Every row comes from one small tree of marks. Brackets hold a mark, then the marks that hang from it, in alphabetical order. Every link used is in the known rows. Which tree was each row made from?
Known rows:
(gino gotup): [-1.70 -1.89 -0.13  0.66  0.23  2.51 -0.87  0.63  0.95  0.77 -0.14 -1.57
  1.33 -0.70 -2.14  0.29 -1.92]
(gino (gotup vodu) voka): [-4.25 -1.36  1.24 -2.62  2.00  1.93 -1.03  1.29  0.67 -1.39 -1.35 -2.80
  3.33 -4.42 -6.62  0.31 -2.67]
(voka gino): [ 1.32 -0.34  1.96 -0.20  1.92  4.76 -0.24  0.51  2.65  0.83  1.24  0.43
  2.39 -3.60 -0.13 -0.47 -0.43]
(gotup (vodu boli)): [-2.21 -0.52  2.59 -0.59  4.01  2.53  0.75  0.46  0.14  0.08  0.10 -2.20
  3.07 -2.73 -3.83 -1.35 -1.93]
(ritus gotup (voka gino)): [-0.01 -0.42 -1.37 -1.83 -2.99  2.15 -2.21 -0.97  1.81 -0.57  3.07  1.32
 -1.48 -2.45 -0.86 -0.24 -1.12]
(gotup (vodu (boli gigosor))): [-2.64 -0.75 -0.06 -2.80  4.05  3.82  3.05  0.43 -0.52  0.55 -0.99 -2.77
  4.12  0.75 -3.10  0.58 -1.67]
(ritus gotup voka): [-1.46 -2.19 -4.66 -1.40 -3.08  1.64 -2.59 -0.57  0.56 -0.24  3.31 -0.22
 -2.82  1.62 -1.34  0.43 -2.02]
(boli gigosor (ritus gotup (voka gino)) vodu): [ 1.20  2.05 -3.75 -2.88 -2.65  2.98 -1.49 -0.78  2.02 -0.40  4.35 -0.05
 -0.32  3.73  3.89  1.68 -1.54]
(gotup (vodu (boli gigosor (ritus voka)))): [-3.90 -0.27 -4.17 -2.01  1.02  1.96  2.94 -0.37 -2.41 -1.29 -0.48 -2.83
  3.77  4.97 -2.86  0.82 -1.98]
(ritus voka): [-2.06 -2.37 -4.78  0.19 -0.50  3.26 -1.25  0.52  0.05  0.85  2.40 -0.17
 -1.16  2.65 -0.85  0.49 -1.28]
(gotup (vodu (boli ritus))): [-1.77  0.48  2.31  0.31  3.49  1.69  1.33  0.00 -0.45 -1.30 -0.53 -3.04
  5.07 -1.12 -3.55 -1.49 -2.27]
(gotup (vodu (boli gigosor ritus))): [-2.18  0.28 -0.48 -1.92  3.49  2.96  3.56 -0.07 -1.20 -0.95 -1.42 -3.58
  6.11  2.65 -3.08  0.55 -2.06]
(ritus (gotup (vodu (boli gigosor))) (voka gino)): [-2.40  0.67 -0.70 -4.74 -0.84  1.61  1.46 -1.43 -0.05 -1.27  0.35 -0.46
  1.24 -2.07 -2.99  0.24 -1.41]
(gigosor (boli (ritus gotup voka) vodu)): [ 2.04 -1.25 -4.33 -2.89 -1.96  2.28 -5.03 -0.12  1.99 -0.27  6.20  0.38
 -1.77  4.96  3.86  1.59 -2.79]
(gotup vodu): [-1.69 -1.16 -0.05 -0.44  3.97  4.61 -0.81  1.18  0.17 -0.20  0.11 -1.99
  2.19 -1.44 -1.12 -0.15 -2.13]
(ritus (gotup vodu) (voka gino)): [-1.28  0.31 -0.52 -2.19 -1.01  2.55 -2.38 -0.75  0.66 -2.02  1.34  0.39
 -0.55 -4.13 -0.87 -0.46 -1.88]
(vodu (boli gigosor (ritus (voka gino)))): [-0.98  0.54 -2.34 -1.88 -1.00  2.09  3.50 -1.07  0.08 -0.34  0.50 -0.42
  3.94  2.65 -2.23  0.52 -0.28]
(voka (ritus gotup)): [ 0.39 -0.94 -1.24 -1.07 -0.98  4.40 -1.43 -0.19  2.32  0.28  2.49  0.24
  0.79  0.64 -1.10 -0.67 -1.92]

Write each row's tree:
[-0.23  0.96 -1.94 -3.39 -3.64  0.45  2.25 -2.15  0.44 -1.37  1.20 -0.29
  2.35  1.45 -2.70  0.46 -1.04]
(vodu (boli gigosor (ritus gotup (voka gino))))
[-4.57  0.06  1.23 -4.33  1.50  0.23  3.35  0.11 -0.66 -2.12 -2.74 -4.41
  7.35 -0.64 -8.87  1.03 -2.55]
(gino (gotup (vodu (boli gigosor ritus))) voka)
[ 1.93  1.23 -0.05 -0.40 -0.18  2.24 -3.67  0.03  2.70 -0.03  4.92 -1.78
 -0.07  1.71  2.49 -0.04 -2.72]
(boli (ritus gotup) vodu)
[ 2.95 -0.15 -1.23 -1.61  0.60  4.46 -3.42  0.54  2.88  0.30  5.01  1.76
  0.83  2.13  5.28  0.90 -1.08]
(gigosor (boli (ritus (voka gino)) vodu))
[ 0.42  0.30  1.38 -0.87 -1.18 -0.24  0.19 -1.24  1.12 -0.80  2.03 -1.93
  2.84 -0.53 -4.06 -1.17 -2.26]
(vodu (boli (ritus gotup)))
[-0.05  0.01 -1.53 -3.17 -1.10  1.02  2.33 -1.31  0.38 -0.50  1.09 -2.57
  3.70  3.27 -3.65  0.81 -1.97]
(vodu (boli gigosor (ritus gotup)))
[-2.87  0.90 -0.56  0.83 -0.69  1.55 -0.70 -0.29 -0.75 -3.07 -2.10 -0.99
  3.26 -2.49 -1.37 -0.47 -2.11]
(boli (ritus (voka (gino (gotup vodu)))))
[-2.91  0.06  0.49 -6.93  0.74  2.86  2.23 -0.29  1.24 -1.07  0.65 -1.98
  4.76 -1.18 -7.56  0.13 -2.25]
(gino (voka (ritus (gotup (vodu (boli gigosor))))))
[-2.34 -0.24 -3.89 -1.07 -1.56  1.25 -2.27 -0.70 -1.21 -2.98  1.09 -1.73
  0.48  1.41 -1.57  0.09 -3.14]
(boli (ritus (gotup vodu) voka))
[-3.86 -0.46  3.34  0.01  2.34  0.75  0.62  0.18 -0.22 -0.50 -1.79 -2.82
  3.24 -3.85 -5.08 -1.16 -2.48]
(gino (gotup (vodu boli)))
[ 1.57 -0.20 -0.62 -1.01 -1.05  2.65 -3.52  0.31  2.48 -0.29  2.96  1.08
  0.97  1.03  3.89  1.05 -1.67]
(gigosor (boli (ritus (voka (gino gotup))) vodu))
[ 3.58  0.31 -1.35 -3.31 -1.94  2.84 -4.59 -0.48  3.26 -0.69  5.66  1.80
 -0.80  1.13  4.72  0.94 -1.92]
(gigosor (boli (ritus gotup (voka gino)) vodu))
[-0.91  1.55 -3.08 -0.76 -1.68  2.81 -0.46  0.05  1.33  0.09  1.65 -0.71
  1.44  3.86  3.17  1.79 -1.36]
(boli gigosor (ritus (voka (gino gotup))) vodu)
[-0.33  0.57 -7.14 -2.66 -2.61  2.52 -2.00 -0.39  0.75  0.06  4.97 -1.50
 -1.65  7.77  3.05  2.23 -2.40]
(boli gigosor (ritus gotup voka) vodu)
[-1.20  1.14 -3.93 -3.76 -1.51  2.91  0.44 -1.22 -0.69 -3.00 -0.23 -0.96
  2.57  1.12 -0.40  1.38 -2.00]
(boli gigosor (ritus (gotup vodu) (voka gino)))
[-0.61  0.20 -4.28  1.35 -0.04  2.93 -2.92  0.73  1.05  0.62  4.86 -1.04
 -1.06  5.26  3.26  0.34 -1.91]
(boli (ritus voka) vodu)
[ 0.10  1.33  0.74 -1.16 -3.64 -0.71 -0.15 -2.10  1.16 -1.77  2.23  0.33
  1.41 -2.33 -3.31 -1.55 -1.28]
(vodu (boli (ritus gotup (voka gino))))
[-1.00 -0.07 -7.25 -1.01 -0.05  4.15 -0.67  0.70  0.35  1.03  3.88 -1.57
 -0.01  8.84  3.73  2.32 -1.64]
(boli gigosor (ritus voka) vodu)
[ 1.39 -1.75 -4.45 -1.29  0.62  4.02 -3.71  0.88  1.55  0.68  5.29  0.10
 -0.34  6.32  4.64  1.67 -2.07]
(gigosor (boli (ritus voka) vodu))
[-2.16 -0.87 -2.60  0.83 -1.04  0.45  0.75 -0.62 -0.54 -0.37  1.72 -1.28
  1.86  2.88 -3.26 -0.94 -1.40]
(vodu (boli (ritus voka)))
